Every row comes from one small tree of marks. Brackets hold a mark, then the marks that hang from it, in the order of their numbers. Every link used is in the known rows. Which tree was each row made from?
Known rows:
(J_588 (J_547 (J_573 J_67 J_685 J_726))): [-.03 .12 -.14 -.16 .19 .15 .13 .15 -.18 -.25 .25 -.18 -.19 .14 -.16 .00 -.44 .10 .12 .04 -.01 -.04 -.10 -.16 -.13]
(J_630 (J_73 J_459) J_573): [-.02 .12 -.02 .02 .06 -.21 .16 -.03 .06 .00 -.01 .05 -.19 -.03 -.06 .06 .03 .03 -.05 -.18 -.07 -.01 -.25 -.01 .09]
(J_573 J_547 J_685): [-.04 .03 .07 -.05 .15 .04 .15 -.05 -.04 .14 .01 -.24 .10 .07 -.13 -.12 -.14 .21 -.13 .09 .22 -.01 -.21 -.05 .19]
(J_547 (J_573 J_67 J_685 J_726)): [.02 .02 -.14 -.24 .28 .16 .16 .00 -.18 -.17 .12 -.22 -.12 .19 -.16 -.16 -.29 .18 .17 -.07 .01 -.07 -.08 -.09 -.09]
(J_67 (J_573 J_547 J_726)): [-.14 -.06 .12 -.02 .02 .23 .00 -.13 -.15 -.24 .11 -.16 .04 -.01 -.05 -.11 -.26 .10 -.06 .12 -.03 .03 -.11 -.10 .06]
(J_573 J_685 (J_726 J_524)): [.08 -.21 -.09 -.11 .05 .04 .31 -.11 -.26 -.15 .08 -.14 -.21 .27 .14 -.25 -.27 .38 -.20 -.16 .26 -.03 -.14 -.19 .06]
(J_73 J_459 (J_630 (J_573 J_547))): [-.03 .25 .05 -.04 .02 .00 .27 -.27 .09 .10 -.01 -.22 .00 -.11 -.33 .14 .02 .21 -.13 .08 -.36 .01 -.02 -.04 -.08]
(J_547 (J_573 J_67 J_685 (J_726 J_524))): [.09 -.09 -.12 -.24 .35 .24 .24 -.05 -.15 -.20 .12 -.14 -.17 .19 -.07 -.15 -.47 .35 -.04 -.11 .07 -.13 -.08 -.19 -.09]
(J_630 J_73): [-.09 -.10 -.01 -.07 .09 -.06 -.10 .06 -.03 -.05 .04 .13 -.11 .00 .05 -.01 -.13 -.06 -.03 -.06 .10 .04 -.28 .00 .16]
(J_67 (J_573 J_547)): [-.16 .03 .16 .05 .10 .22 -.12 -.03 .06 -.07 .05 -.01 .17 -.14 -.11 .02 -.15 .01 -.07 .19 -.07 .03 -.05 -.03 .11]
(J_524 (J_726 J_573)): [-.03 -.16 .01 -.12 -.11 -.15 -.04 -.06 -.15 -.18 -.03 -.12 -.02 -.21 .05 .10 -.11 -.04 -.03 -.07 -.27 .12 .01 .08 -.06]
(J_588 J_547): [-.04 .13 .00 .07 -.06 -.01 -.03 .11 .05 -.06 .11 .07 -.06 -.04 -.01 .16 -.16 -.08 .00 .12 .00 .06 -.03 -.07 -.01]
(J_547 J_573): [.08 -.02 -.02 -.04 .15 .03 -.01 .02 .04 -.10 .09 .01 -.05 -.04 -.13 .03 .01 .07 .05 .04 -.10 -.07 .09 -.07 -.14]
(J_459 J_73): [.00 .01 .05 -.10 -.04 -.15 -.04 .12 -.01 .05 -.05 .08 -.04 .18 -.17 .05 -.06 .06 -.12 .02 .03 .04 -.04 .01 .10]
(J_588 (J_547 (J_573 J_685))): [.03 .08 -.06 .00 .15 -.03 .07 .20 -.06 -.15 .26 -.06 -.14 .05 -.12 .07 -.17 .11 .03 .15 .08 -.04 -.03 -.19 -.06]
(J_588 (J_547 J_573)): [.05 .10 -.02 .00 .06 .02 -.05 .15 .08 -.14 .22 .06 -.08 -.09 -.14 .19 -.17 -.01 .02 .14 -.09 -.02 .06 -.15 -.16]
(J_67 (J_573 J_685 J_726)): [-.14 -.14 -.05 -.01 -.02 .08 .12 .05 -.32 -.32 .13 -.14 -.20 .17 .09 -.20 -.11 .12 .00 -.01 .08 .03 -.11 -.15 .08]
(J_573 J_547): [-.02 .05 .10 -.03 .10 .10 -.01 -.09 .09 .13 .01 -.11 .19 -.06 -.11 -.03 -.13 .12 -.11 .13 .07 -.02 -.11 -.02 .09]
(J_459 (J_73 (J_630 (J_573 J_547 J_726)))): [-.06 .11 .05 -.28 -.02 -.08 .22 -.19 -.07 -.11 -.04 -.17 -.13 .29 -.41 -.10 -.18 .18 -.22 .15 -.31 .10 .09 -.10 .06]
(J_547 (J_573 J_685 (J_726 J_524))): [.14 -.19 -.11 -.19 .18 .07 .27 -.08 -.23 -.26 .19 -.14 -.27 .26 .03 -.21 -.27 .43 -.15 -.10 .17 -.13 -.05 -.27 -.07]
(J_524 (J_726 (J_573 J_547))): [-.04 -.12 .13 -.15 -.01 -.05 -.04 -.17 -.07 .00 -.04 -.25 .15 -.26 -.07 .09 -.25 .05 -.12 .05 -.23 .14 -.09 .06 .04]
(J_726 J_573): [-.18 -.03 .02 -.12 -.04 -.02 .07 -.13 -.05 -.15 -.02 -.11 -.07 -.14 -.09 .00 -.04 -.11 .03 -.03 -.29 .09 -.07 .01 -.06]

Write each row's tree:
[-.17 -.01 .11 .01 .14 .18 -.01 .03 -.10 -.05 .08 -.14 .12 -.04 -.11 -.08 -.14 .14 -.09 .21 .10 .03 -.17 -.09 .21]
(J_67 (J_573 J_547 J_685))
[-.12 -.03 .06 -.26 .19 .10 .03 -.06 -.15 .05 -.06 -.37 .19 -.20 -.18 .05 -.44 .10 -.01 .04 -.17 .08 -.19 .10 .09]
(J_524 (J_726 (J_573 J_67 J_547 J_685)))
[-.16 -.07 .06 -.02 .08 .19 .12 -.06 -.25 -.21 .13 -.25 -.01 .13 -.01 -.22 -.25 .23 -.10 .11 .15 .01 -.18 -.15 .16]
(J_67 (J_573 J_547 J_685 J_726))
[-.07 -.04 -.01 -.19 .04 .03 -.09 -.05 -.09 -.09 -.11 -.14 .06 -.27 -.04 .14 -.32 -.15 .09 -.06 -.38 .12 -.02 .15 -.10]
(J_524 (J_726 (J_573 J_67)))
[.03 .02 -.09 -.11 .06 -.01 .19 .09 -.24 -.31 .32 -.17 -.26 .20 -.04 -.04 -.25 .19 .00 .05 .09 -.02 -.09 -.26 -.10]
(J_588 (J_547 (J_573 J_685 J_726)))
[-.04 .24 .03 -.11 .34 .16 .20 -.02 .15 .13 -.11 -.21 .20 .05 -.34 -.15 -.17 .13 .02 .10 -.04 -.03 -.04 .04 .15]
(J_630 (J_573 J_67 J_547 J_685))
[-.09 .36 .03 -.14 .16 .15 .23 -.24 .13 .19 -.10 -.21 .11 -.18 -.43 .19 -.15 .12 .01 .09 -.46 .04 -.06 .05 -.12]
(J_73 J_459 (J_630 (J_573 J_67 J_547)))
[.16 -.16 -.08 -.15 .15 .11 .17 -.14 -.09 -.26 .17 -.04 -.22 .11 .00 -.11 -.28 .32 -.12 -.09 .00 -.09 .07 -.22 -.17]
(J_547 (J_573 (J_726 J_524)))
[-.08 .23 -.03 -.08 .21 -.04 .12 -.02 .14 .05 -.08 .06 -.08 -.05 -.14 .11 -.14 -.06 .08 -.19 -.18 .04 -.29 .07 .04]
(J_630 (J_73 J_459) (J_573 J_67))
[.01 -.08 .03 -.15 .23 .07 .23 -.18 .05 -.18 .03 .01 -.11 .18 -.03 -.24 -.40 .30 -.25 -.06 .07 .04 -.22 -.18 .21]
(J_630 J_73 (J_573 J_547 (J_726 J_524)))
[-.17 .08 .09 -.24 .30 .32 .08 -.26 .19 .02 -.11 -.15 .16 -.23 -.23 -.01 -.53 .09 -.08 .05 -.26 .07 -.20 -.04 -.01]
(J_726 J_524 (J_573 J_67 J_547))
[-.18 .03 .03 -.27 .38 .27 .22 -.20 .03 .04 -.09 -.27 .11 -.09 -.22 -.08 -.55 .22 -.12 .01 -.08 .06 -.30 -.08 .09]
(J_726 J_524 (J_573 J_67 J_547 J_685))
[-.10 .23 .01 -.25 .12 .00 .07 .05 .07 -.02 -.16 .08 -.09 .12 -.43 .09 -.10 -.03 .02 .11 -.49 .09 .18 .07 -.01]
(J_459 (J_73 (J_630 (J_573 J_67))))
[-.03 .18 -.05 .00 -.05 -.11 .29 -.16 .00 .01 .01 -.10 -.19 -.07 -.20 .14 .16 .09 -.03 -.02 -.43 .02 .10 -.04 -.18]
(J_73 J_459 (J_630 J_573))
[-.05 .10 .00 -.20 -.05 -.17 .10 .03 .07 -.07 -.06 .08 -.18 .20 -.32 .02 .04 .04 -.12 .11 -.39 .10 .20 -.05 .01]
(J_459 (J_73 (J_630 J_573)))
[-.09 -.18 .06 -.07 .15 .28 .20 -.12 -.21 -.23 .12 -.17 -.05 .13 .05 -.21 -.44 .39 -.27 .06 .23 -.02 -.18 -.24 .17]
(J_67 (J_573 J_547 J_685 (J_726 J_524)))
[.01 -.03 -.03 -.22 .30 .28 .25 -.15 -.11 .03 .00 -.27 .05 .18 -.09 -.19 -.57 .39 -.17 -.04 .23 -.03 -.25 -.12 .13]
(J_573 J_67 J_547 J_685 (J_726 J_524))
[-.07 .11 .04 -.11 .29 .21 .08 -.01 .01 .21 -.04 -.23 .23 .03 -.20 -.07 -.31 .14 .01 .09 .12 -.01 -.21 .03 .17]
(J_573 J_67 J_547 J_685)
[-.10 .11 -.07 -.13 .31 .01 .11 .19 .03 -.06 -.05 .05 -.09 .14 -.15 -.15 -.17 -.04 .09 -.08 -.01 .04 -.21 .03 .23]
(J_630 J_73 (J_573 J_67 J_685))
[-.05 .19 -.04 -.17 .24 .16 .32 -.11 -.03 -.02 -.02 -.33 .09 .23 -.22 -.24 -.29 .17 .04 .01 -.01 -.02 -.08 -.02 .12]
(J_630 (J_573 J_67 J_547 J_685 J_726))
[-.12 .00 .09 -.22 .13 .11 -.08 -.11 .00 .01 -.11 -.25 .27 -.30 -.19 .12 -.42 -.02 .03 .04 -.34 .14 -.12 .13 .01]
(J_524 (J_726 (J_573 J_67 J_547)))
[-.13 .00 -.03 -.20 .20 .22 .09 -.20 .10 -.11 -.12 -.05 -.01 -.16 -.09 .00 -.40 -.02 -.02 -.07 -.30 .07 -.09 -.01 -.10]
(J_726 J_524 (J_573 J_67))
[-.10 -.06 -.04 -.24 .11 -.03 .05 .03 -.23 -.07 -.05 -.24 .01 -.12 -.05 .05 -.31 -.02 .07 -.09 -.21 .10 -.10 .12 .03]
(J_524 (J_726 (J_573 J_67 J_685)))
